Every row comes from one small tree of marks. The marks that hang from a mark follow it in brackets, in alphabetical order. Every link used is in the known rows. Which tree was each row made from?
Known rows
V[A]: 35; 4; 36; 22; -5; -55; -2; 14; -9; 14; 23; -9; -5; -18; -40; -1; -20; -21; -7; -20
X[J[B[A G[H]]]]: -12; -61; -43; -7; 63; 37; 14; -12; -3; 17; -95; -1; 13; 1; 23; 17; 51; 4; -7; 12
A[B[J[X]] V]: 22; 71; 12; -15; -6; -8; -17; -35; 20; -18; 89; -15; -20; 24; -8; -10; -28; 35; 23; -3
J[B X]: -6; -31; -2; -29; 9; -13; 8; -45; 31; 32; -14; -25; -5; 29; -11; 18; 38; 7; -6; -15
V[A[B[G[H]]]]: 19; -4; 3; 38; -21; 26; -6; 11; -14; -16; 20; 21; 27; -28; 0; -33; -17; -10; -4; 14
V[A[B]]: 33; 29; 34; 27; -23; -42; -9; 3; -2; -20; 68; 7; 7; -21; -24; -11; -31; -19; -2; -3
V[A[B[G]]]: 14; 4; 37; 33; -26; -8; -14; 29; -17; -23; 46; 36; 4; -21; 8; -29; -35; -10; -23; 19
J[B]: -19; -38; 0; -11; 1; -40; -5; -28; -11; 21; -23; -23; -1; -7; -31; 17; 18; -21; -19; -22
A[B[G[H] J] V]: -4; 32; -18; 11; -11; 37; -22; -9; -33; -29; 36; 0; 3; -15; -3; -31; -33; 16; 9; 11
A[V]: 37; 12; 25; 17; -1; -57; -19; 17; -10; 16; 19; -10; -2; -17; -46; 14; -16; -16; 3; -24
G[T]: -9; 6; 18; 10; -43; -29; 16; 25; 18; 13; 6; -3; 19; -12; -20; 23; 3; -37; 12; -19
X[J]: 1; -6; 24; 8; 12; -26; 18; -8; 16; 34; 29; -10; -13; 28; -25; 21; 32; -2; 13; 2
T[G]: -9; -12; 3; 16; -28; -28; 7; 29; -8; 40; 10; -18; 15; -22; -22; 44; 16; -18; 6; -42
H[G[T]]: 2; -11; -7; 9; -61; -23; 21; 23; 50; -1; -9; 13; 28; -13; -23; 8; 7; -33; 10; -17
B[J]: -37; 19; 9; 0; -12; -34; 8; -18; -37; 10; 38; -29; -29; 8; -32; 0; -7; -13; 5; -7
X[J[B]]: -8; -36; 6; -27; 28; -18; 9; -40; 22; 34; -9; -25; -10; 26; -21; 22; 40; 11; -6; -14
G[H T]: -8; -1; -18; 15; -39; 8; 22; 3; 20; 21; -21; -19; 40; -18; -27; 22; 18; -38; 30; -22
J[B[A G[T]] X]: -9; -35; -14; -26; 8; 24; 15; 24; 34; -3; -86; 26; 17; 3; 52; 21; 23; -3; -14; 4
A[B[G[H]] V]: 22; 5; -5; 34; -13; 23; -24; 12; -14; -13; 15; 18; 28; -28; -4; -16; -16; -7; 5; 8
H[G]: 3; -26; -5; 22; -30; -42; 11; 4; 15; 8; 2; 4; 7; -6; -35; 1; 15; -29; 2; -5
V[A[B[G[H] J]]]: -6; 23; -9; 13; -20; 40; -7; -12; -31; -29; 41; -1; 3; -14; 3; -50; -35; 8; 0; 16
A[B[G[H T] J]]: -50; 26; -26; 2; -57; 68; 10; -3; -7; -32; 20; 8; 25; -9; 18; -24; -14; -4; 17; 17
V[A[B[G J]]]: -9; 31; 28; 9; -23; 2; -13; 6; -35; -41; 66; 18; -21; -7; 7; -47; -52; 11; -17; 18
A[B]: -10; 17; 17; 33; -31; -36; 0; -7; -11; -7; 58; 5; 8; -7; -20; 10; -1; -28; 3; 11

Write each row's tree
37; 52; -6; -13; 43; -32; -7; 3; -1; -5; 5; -19; -27; 8; -2; 14; -18; 16; 20; -11
B[A[V] J[X]]
-9; 31; -12; -4; 27; -21; 16; -11; -9; 5; 2; -21; -29; 24; 7; 17; 8; 2; 16; 7
B[A J[X]]
-8; -57; -50; -6; 44; 42; 12; -12; 4; 19; -98; -2; 19; 3; 34; 14; 45; -1; -7; 11
J[B[A G[H]] X]
-26; 51; 6; -8; -22; 6; 10; -43; 11; -11; 86; -17; -20; 38; 1; -7; -3; 18; 22; 16
A[B[J[X]]]
7; 47; 18; -11; -9; 29; -18; -9; 5; -26; 68; 16; -23; 25; 21; -31; -32; 44; 4; 20
A[B[G J[X]] V]
-23; -68; -26; -17; 29; 53; 13; -34; 9; 33; -53; -11; 11; 20; 6; -2; 53; 17; -8; 3
X[J[B[G[H]]]]
-25; 9; -4; 2; 25; 12; 15; 17; -24; -3; -18; 8; -34; 26; 36; -3; 5; 11; -5; 29
B[A G J[X]]
20; 26; 2; -8; 40; 1; -13; 29; -16; -10; -16; 11; -32; 10; 27; -6; -21; 26; 0; 12
B[A[V] G J[X]]
-40; 42; 10; -15; -55; 56; 16; 0; 31; -29; 53; 24; -1; 32; 46; -19; -14; 25; 13; 29
A[B[G[T] J[X]]]
-19; -49; -33; -32; -21; 76; 21; -18; 52; 23; -73; -3; 36; 14; 28; 2; 40; 12; 3; -8
J[B[G[H T]] X]
-36; 10; -41; 6; -5; 40; 19; 31; -27; -19; -64; 2; 15; -24; 25; 1; -4; -22; 14; 7
B[A G[H T] J]
-38; 0; 12; -11; -9; 28; 13; -6; -8; 14; 21; -2; -34; 45; 19; -21; 9; 24; -2; 18
B[G J[X]]
30; -43; -42; -1; 53; 6; -26; 15; -24; -2; -106; 0; 23; -45; 2; 7; 3; -13; -18; -14
J[B[A[V] G[H]]]
-23; -45; 10; -36; -6; 35; 15; 1; 41; 13; -42; 17; 9; 18; 21; 9; 28; 14; -15; -3
X[J[B[G[T]]]]
10; 63; 12; 0; -14; -33; -29; -18; -20; -29; 82; -13; -16; -10; -27; -13; -45; 7; 12; -7
A[B[J] V]
51; -8; -4; -25; 75; -44; -16; -6; 18; 8; -46; -15; -4; -9; -13; 34; 11; 10; -1; -23
X[J[B[A[V]]]]
-27; -61; 11; -20; 23; 18; 6; -14; 6; 26; -28; 5; -14; 25; 9; 2; 37; 20; -26; 7
X[J[B[G]]]
26; -37; -4; -5; 47; -31; -31; 36; -31; -10; -79; 19; 1; -38; 6; 10; -15; -11; -37; -9
J[B[A[V] G]]
54; -5; -15; -27; 58; -39; -19; -9; 24; 11; -51; -13; 1; -6; -1; 32; 7; 8; -2; -25
J[B[A[V]] X]
4; 37; 29; -7; -18; 32; -3; -8; 6; -29; 74; 15; -25; 25; 29; -48; -33; 38; -3; 24
V[A[B[G J[X]]]]
35; -5; 15; 33; 30; -38; -23; 67; -37; -9; -44; 32; -3; -34; 4; 9; -25; -25; -18; 5
B[A[V] G]
